Each row was made from one walk, in order. Every step used is in the known rows, and no mark comes twice. Write each row's walk.
In the rows, 100 means zero.
Known rows:
nepom rosuniz rumubu dofebof kalat nepusus: |  82 | 135 |  94 |  87 |  85 | 118 | 122 | 109 | 105 |  81 |  92 | 127 |  79 |  89 |  78 | 104 | 117 |  80 | 115 |  97 |  80 | 101 |
dofebof gunid nepusus kalat: |  80 | 111 | 127 |  94 |  82 |  92 |  97 | 106 | 111 | 108 | 120 | 129 |  75 | 134 | 103 | 114 |  94 |  97 |  90 |  98 |  58 |  96 |
dofebof kalat nepusus gunid: |  92 | 106 |  96 |  92 |  90 |  91 | 105 | 107 | 108 |  76 |  92 | 113 |  94 | 121 |  52 | 109 | 116 |  91 |  77 |  89 | 100 |  78 |
nepusus gunid: | 109 |  98 | 110 |  89 |  90 |  94 | 100 | 105 |  97 |  95 | 102 |  86 |  98 | 113 |  86 | 105 | 112 |  96 | 101 | 110 |  96 |  81 |
gunid nepusus kalat: |  85 | 104 | 130 |  94 |  84 | 107 |  94 |  95 | 104 | 117 | 105 | 118 |  83 | 127 | 113 | 113 |  92 |  87 | 104 | 104 |  83 | 103 |
dofebof gunid nepusus: |  86 | 108 | 114 | 107 |  89 |  95 | 100 | 104 | 113 |  85 | 130 | 125 |  87 | 128 |  99 | 106 |  99 | 103 |  76 |  87 |  65 |  94 |
kalat nepusus gunid: | 100 |  96 | 101 |  97 |  89 |  85 | 103 | 103 | 105 |  99 | 100 |  98 | 101 | 107 |  64 | 108 | 115 |  94 |  71 | 110 | 100 |  63 |
vate rumubu rosuniz: |  98 |  96 | 124 |  81 |  98 | 109 | 113 |  90 | 106 | 112 | 101 |  95 |  94 |  81 | 101 |  89 |  94 |  86 | 112 | 117 |  91 | 102 |
rosuniz nepom vate rumubu dofebof: |  93 |  94 | 107 |  99 |  74 | 117 | 126 |  92 | 103 |  98 |  97 |  74 |  90 |  82 |  95 |  99 |  85 |  78 | 155 | 105 |  72 |  95 |
kega vate nepom rosuniz: | 105 | 131 |  94 | 119 |  98 | 103 | 113 |  93 |  99 |  98 |  89 |  88 | 120 |  95 | 120 |  97 | 146 |  86 | 111 | 112 |  83 |  93 |
vate rumubu dofebof kalat: |  93 | 105 | 116 |  84 |  88 | 123 | 118 |  97 | 120 |  91 |  88 | 111 |  92 | 101 |  80 |  97 |  87 |  81 | 146 |  88 |  88 | 127 |
vate rumubu dofebof: | 101 |  95 | 121 |  88 |  87 | 116 | 116 |  92 | 117 | 113 |  96 |  97 | 101 |  86 |  91 |  96 |  86 |  85 | 138 | 109 |  87 | 112 |
rosuniz nepom vate rumubu: |  98 |  94 | 104 | 107 |  81 |  97 | 121 |  90 | 104 |  96 |  83 |  75 |  94 |  84 | 104 |  99 | 100 |  84 | 124 | 102 |  79 |  92 |
nepom vate: | 100 | 102 |  88 | 114 |  99 | 107 |  94 |  88 |  87 |  95 | 101 |  76 |  93 | 104 | 112 |  96 | 107 |  96 | 112 |  98 |  89 |  78 |
nomu rosuniz rumubu dofebof kalat: |  78 | 135 | 119 |  77 |  81 | 108 | 132 | 130 | 109 |  61 |  90 | 108 |  89 |  90 |  82 |  97 | 121 |  85 | 145 |  87 |  90 | 116 |
nomu rosuniz rumubu dofebof kalat nepusus gunid: |  78 | 130 | 120 |  73 |  70 |  93 | 135 | 133 | 114 |  60 |  90 | 107 |  90 |  97 |  44 | 106 | 137 |  79 | 115 |  96 |  89 |  79 |
vate rumubu dofebof kalat nepusus: |  84 | 102 | 107 |  91 |  88 | 114 | 121 |  94 | 128 |  94 |  86 | 123 |  96 |  95 |  56 | 100 |  90 |  80 | 114 |  88 |  91 | 110 |
kega bala: |  95 | 107 |  97 |  92 |  83 | 112 | 112 | 102 | 123 | 108 |  97 | 106 | 109 |  99 | 103 |  83 | 106 | 113 |  95 | 109 |  97 | 109 |
nomu rosuniz nepom vate rumubu dofebof: |  87 | 118 | 114 |  94 |  76 | 111 | 132 | 109 |  99 |  83 |  96 |  73 |  95 |  66 |  95 |  98 | 109 |  73 | 167 | 100 |  74 |  85 |
vate nepom rosuniz: | 113 | 118 |  92 | 106 | 103 | 109 |  85 | 101 |  92 |  94 |  86 | 106 | 119 |  93 | 117 | 102 | 128 |  88 | 108 | 101 |  83 | 103 |
kega vate: |  93 | 114 | 102 | 113 |  95 |  94 | 128 |  92 | 107 | 104 | 103 |  83 | 100 | 102 | 103 |  95 | 118 |  99 | 102 | 111 | 100 |  90 |

Write each row's walk:
|  80 | 101 | 121 | 106 |  63 | 111 | 127 |  97 | 118 |  85 | 126 |  98 |  77 | 110 |  95 | 105 |  84 |  80 | 131 |  92 |  37 |  90 |  rosuniz nepom vate rumubu dofebof gunid nepusus
|  74 | 105 | 134 |  93 |  55 | 108 | 124 |  98 | 114 | 106 | 117 | 102 |  65 | 116 |  98 | 114 |  80 |  75 | 146 | 103 |  30 |  91 |  rosuniz nepom vate rumubu dofebof gunid nepusus kalat
|  83 |  98 | 105 |  82 |  90 | 106 | 120 | 112 |  88 |  92 | 118 |  98 |  86 |  83 |  95 | 101 |  86 |  89 | 109 | 108 |  90 |  98 |  rumubu rosuniz nepom
|  74 | 121 | 150 |  94 |  65 | 102 | 141 |  90 | 136 | 124 | 119 | 108 |  76 | 121 |  95 | 105 |  98 |  82 | 133 | 118 |  45 |  98 |  kega vate rumubu dofebof gunid nepusus kalat
| 100 | 125 | 107 |  94 |  79 | 101 | 112 | 119 | 110 |  85 |  98 | 112 | 104 |  90 | 100 | 101 | 127 |  93 | 119 | 106 |  46 | 107 |  vate nepom rosuniz rumubu dofebof gunid
|  86 | 125 | 125 |  81 |  80 | 101 | 130 | 125 | 106 |  84 |  97 |  93 |  97 |  75 |  93 |  96 | 121 |  90 | 137 | 107 |  89 | 100 |  nomu rosuniz rumubu dofebof
|  84 | 106 | 114 |  78 |  69 |  99 | 129 | 116 | 118 |  76 |  90 | 108 |  85 | 112 |  44 | 107 | 114 |  84 | 102 | 101 |  87 |  90 |  rosuniz rumubu dofebof kalat nepusus gunid
|  82 | 107 | 124 |  90 |  80 |  97 | 157 |  94 | 113 | 106 | 104 |  78 |  91 |  74 |  96 |  91 | 106 |  80 | 119 | 125 |  86 |  98 |  kega vate rumubu rosuniz nepom
|  93 | 101 | 117 |  80 |  78 | 108 | 121 | 100 | 124 |  89 |  88 | 109 |  95 | 108 |  42 | 105 | 102 |  76 | 116 |  98 |  88 |  90 |  vate rumubu dofebof kalat nepusus gunid
|  89 | 137 | 107 |  98 |  67 | 102 | 142 | 109 | 117 |  74 |  80 |  96 | 105 | 108 |  65 | 103 | 160 |  70 | 114 | 112 |  70 |  83 |  kega vate nepom rosuniz rumubu dofebof kalat nepusus gunid
|  75 | 110 | 131 |  86 |  75 | 111 | 104 | 107 | 110 | 111 | 133 | 127 |  71 | 131 |  94 | 116 |  79 |  92 | 122 | 101 |  50 |  99 |  rumubu dofebof gunid nepusus kalat
| 110 | 117 | 106 | 101 |  89 |  97 | 103 | 107 | 102 |  91 |  70 | 102 | 116 |  86 | 119 |  99 | 140 |  87 | 101 | 109 |  77 | 111 |  vate nepom rosuniz rumubu
|  86 | 122 | 105 |  92 |  89 |  88 | 121 | 130 |  96 |  74 |  99 | 100 | 102 |  77 |  93 | 106 | 117 |  91 | 116 |  94 |  97 |  95 |  nomu rosuniz nepom
|  88 | 125 |  95 |  96 |  82 | 113 | 114 | 111 | 112 |  75 |  74 | 128 | 107 |  92 |  76 | 104 | 129 |  75 | 110 |  92 |  75 | 112 |  vate nepom rosuniz rumubu dofebof kalat nepusus
|  97 | 124 | 105 |  85 |  72 | 108 | 115 | 116 | 109 |  70 |  76 | 113 | 106 | 105 |  63 | 109 | 142 |  71 | 111 | 101 |  70 |  93 |  vate nepom rosuniz rumubu dofebof kalat nepusus gunid
|  85 | 100 | 103 |  90 |  65 | 108 | 132 | 100 | 111 |  74 |  88 |  87 |  84 | 104 |  47 | 108 | 102 |  68 | 132 |  94 |  72 |  73 |  rosuniz nepom vate rumubu dofebof kalat nepusus gunid
|  78 | 124 | 110 |  86 |  66 | 102 | 136 | 117 | 106 |  58 |  89 |  85 |  89 |  88 |  47 | 107 | 125 |  63 | 145 |  90 |  75 |  63 |  nomu rosuniz nepom vate rumubu dofebof kalat nepusus gunid
|  96 | 127 | 105 |  88 |  82 | 123 | 111 | 113 | 105 |  71 |  76 | 115 | 104 |  98 |  99 | 100 | 126 |  77 | 140 |  92 |  71 | 130 |  vate nepom rosuniz rumubu dofebof kalat
|  82 | 108 | 136 |  96 |  68 | 114 | 107 |  86 | 115 | 115 | 117 | 101 |  69 | 123 | 105 | 107 |  86 |  80 | 141 | 105 |  34 |  86 |  nepom vate rumubu dofebof gunid nepusus kalat
|  72 | 133 | 138 |  89 |  70 |  96 | 130 | 130 | 121 |  70 | 128 | 119 |  84 | 104 |  92 | 102 | 119 |  93 | 113 |  94 |  54 |  96 |  nomu rosuniz rumubu dofebof gunid nepusus
|  89 |  93 | 123 |  78 |  85 | 103 | 130 | 102 | 106 | 102 | 101 |  95 |  90 |  72 |  94 |  96 |  88 |  81 | 116 | 114 |  86 | 107 |  vate rumubu rosuniz nepom
|  83 | 100 |  93 |  96 |  90 | 113 | 114 | 100 |  76 |  87 | 119 |  74 |  78 |  87 | 107 |  98 |  92 |  85 | 121 | 107 |  79 |  77 |  rumubu rosuniz nepom vate
|  80 | 138 | 135 |  78 |  66 | 112 | 114 | 113 | 105 | 108 | 122 | 128 |  59 | 113 | 115 | 114 | 106 |  85 | 130 | 114 |  33 |  99 |  nepom rosuniz rumubu dofebof gunid nepusus kalat
